Each row comes from the steps of one path. Every step used is in the known rows, and no mark comes twice. Write the path behind each row, first mark first.
(in the rows, 128 means zero)
Known rows:
bagu fise tapib: [115  98 128 122 124 116 135 141 101 147 111 133 124 120 137  78 121  81
 167 137 128 125]
bagu temi fise tapib lovepo: [ 58  97 159 165 124 158 104 142 121 195 120 115 118 108 112 140 165 111
 109 123 137 101]
fise temi tapib zoze: [114 170  90 122 121 147 117 143 121 131 121 164 126 106 127 157  99  67
 110 134 114 162]
bagu temi fise tapib: [ 76 105 154 157 127 140 112 142 119 210 128 118 144 107 114 145 153 100
 125 119 129  98]
fise temi tapib: [115 164 108 134 110 122 111 152 122 164 145 161 155 111 133 161  97  68
 119 136 106 160]
temi bagu fise tapib: [159 132 112 100 122 130 136 122  99 182 122 132 175 117 136 105  86  75
 182 154 124 135]
zoze lovepo tapib fise temi bagu: [160 158 125  96 128 119 119 121 148 139 136 129 126 133 137 128 127 159
 120 131 122 130]
tapib temi fise: [  4 123 109 145 153 116 131 140 142 114 145 121 189 133 110 164 170 127
  97 120 103 108]
tapib zoze: [ 67 127  96 132 141 142 155 131 126  45 102 138 128 119 120 139 124 128
 123 126 114 135]
temi fise tapib: [ 17 133 122 133 106 109 130 137 106 179 132 140 165 115 114 152 148  43
 107 144 118 101]
bagu temi tapib zoze lovepo: [189 134 142 142 131 192 115 125 130 149 101 112  92 135 121 130 120 165
 133 109 138 133]
lovepo tapib temi: [129 127 123 113 136 132 124 121 123 106 147 106 132 137 130 136 136 185
 118  85 127 118]
zoze lovepo tapib bagu: [212 152 149 119 116 108 132  90 135  82 132 127  66 159 137 114 131 213
 131 124 146 125]
fise tapib temi bagu: [ 98 150 100 112 125 156 128 113  86 164 144 137 156 129 129 136  91 103
 151 131 117 122]
temi fise: [ 12 122 125 148 123  90 138 148 138 138 137 131 195 119 111 169 163  79
  99 139 107 109]
lovepo tapib zoze: [139 134 113 104 127 148 137 116 117  77 111 117  98 122 125 127 128 153
 116  99 138 126]
lovepo tapib bagu fise: [246 104 154 122 128 106 135 107 133  98 131 120  78 134 139  96 124 154
 140 123 162 131]
zoze lovepo tapib temi bagu fise: [190 153 121  89 140 133 118  99 129 122 123 105 114 155 135 102 139 220
 149 108 131 119]
tapib bagu: [165 116 143 167 128  94 153 115 140  61 147 149 114 139 131 139 104 137
 134 152 137 141]
zoze lovepo tapib: [152 153 138 109 113 112 126 109 127 104 127 117 100 152 135 123 139 208
 133 106 126 119]
zoze lovepo tapib fise temi: [130 142 133 110 130 110 121 132 152 115 133 129 103 134 138 123 146 167
 108 121 123 127]

Write each row's path:
[189 108 138 150 147  83 137 127 148  91 132 161 100 120 138 104 117 111
 147 162 139 151] : tapib bagu fise temi
[ 97 112 118 129 147  88 126 159 137 127 121 149 151 102 139 106 136  95
 151 136 108 146] : bagu fise temi
[220 111 171 143 127 124 119 106 140 144 140 111  89 126 124 135 143 161
 115 111 164 113] : lovepo tapib bagu temi fise
[ 43 119 130 147  97 155 124 132  89 124 122 139  87 123 130 119 121 101
 123 141 133 126] : fise tapib lovepo
[131  97 139 123 129 119 138 150 148 117 143 109 141 125 132 128 135 117
 104 113 133 123] : lovepo tapib fise
[ 69  98 156 167 140 124 118 151 147 179 131 111 170 111 112 158 163 128
 118 113 119 104] : bagu temi fise
[ 39 103 117 150 150  95 137 180 167 117 149 152 174 102 132 149 130  62
 101 149 100 143] : tapib fise temi
[156 124 113 112 135 115 141 131 126 151 126 125 203 121 133 118  97 104
 176 148 113 142] : temi bagu fise
[116 133 133 155  94 170 119 143 118 122 125 124 116 141 126 142 111 106
 104 138 135 153] : temi tapib lovepo
[138 129 141 114 127 115 132 126 150 102 128 113 107 148 135 118 146 180
 114 118 127 118] : zoze lovepo tapib fise
[246 125 143 144 115 131 137 122 131 129 127 134 102 148 133 109  93  88
 139 154 155 157] : temi tapib bagu fise
[170 149 100  85 131 152 135 104 103 149  97 135 132 125 132  93  98 107
 176 154 130 133] : temi bagu fise tapib zoze lovepo
[ 88 155 115 145 105 145 101 153 124 146 136 156 124 113 131 155 111  83
 101 141 119 164] : fise temi tapib lovepo
[141 155 129 108 132 128 121 104 131  93 132 110  99 160 132 123 148 233
 127  97 123 114] : zoze lovepo tapib temi
[ 81 150 100 121 139 145 149 113 132  35  92 137  95 138 122 126 138 176
 124 129 116 129] : tapib zoze lovepo
[155 135  96  93 130 151 139 114  99 155 104 134 154 112 131 100  89  78
 174 152 129 137] : temi bagu fise tapib zoze
[204 140 166 129 125 119 117  93 146 125 126 114  66 149 125 123 158 208
 118 119 154 107] : zoze lovepo tapib bagu temi fise
[ 91 130 124 112 136 127 120 122 129 131 146 103 147 131 118 149 164 153
  96  93 127 104] : lovepo tapib temi fise
[169 100 168 182 141 113 131 118 154 129 139 130 115 126 118 147 141 138
 120 143 148 119] : tapib bagu temi fise
[185 129 117  89 144 141 120 111 122 139 138 100 153 134 132 117 122 169
 145 100 131 125] : lovepo tapib temi bagu fise
[105 100 118 120 144 130 131 137 105 139 116 125 121 127 134  79 131 104
 161 128 126 121] : bagu fise tapib temi
[133 115 129 146 117 144 138 166 146 147 139 124 163 137 127 145 103  51
 104 144 124 148] : temi tapib fise
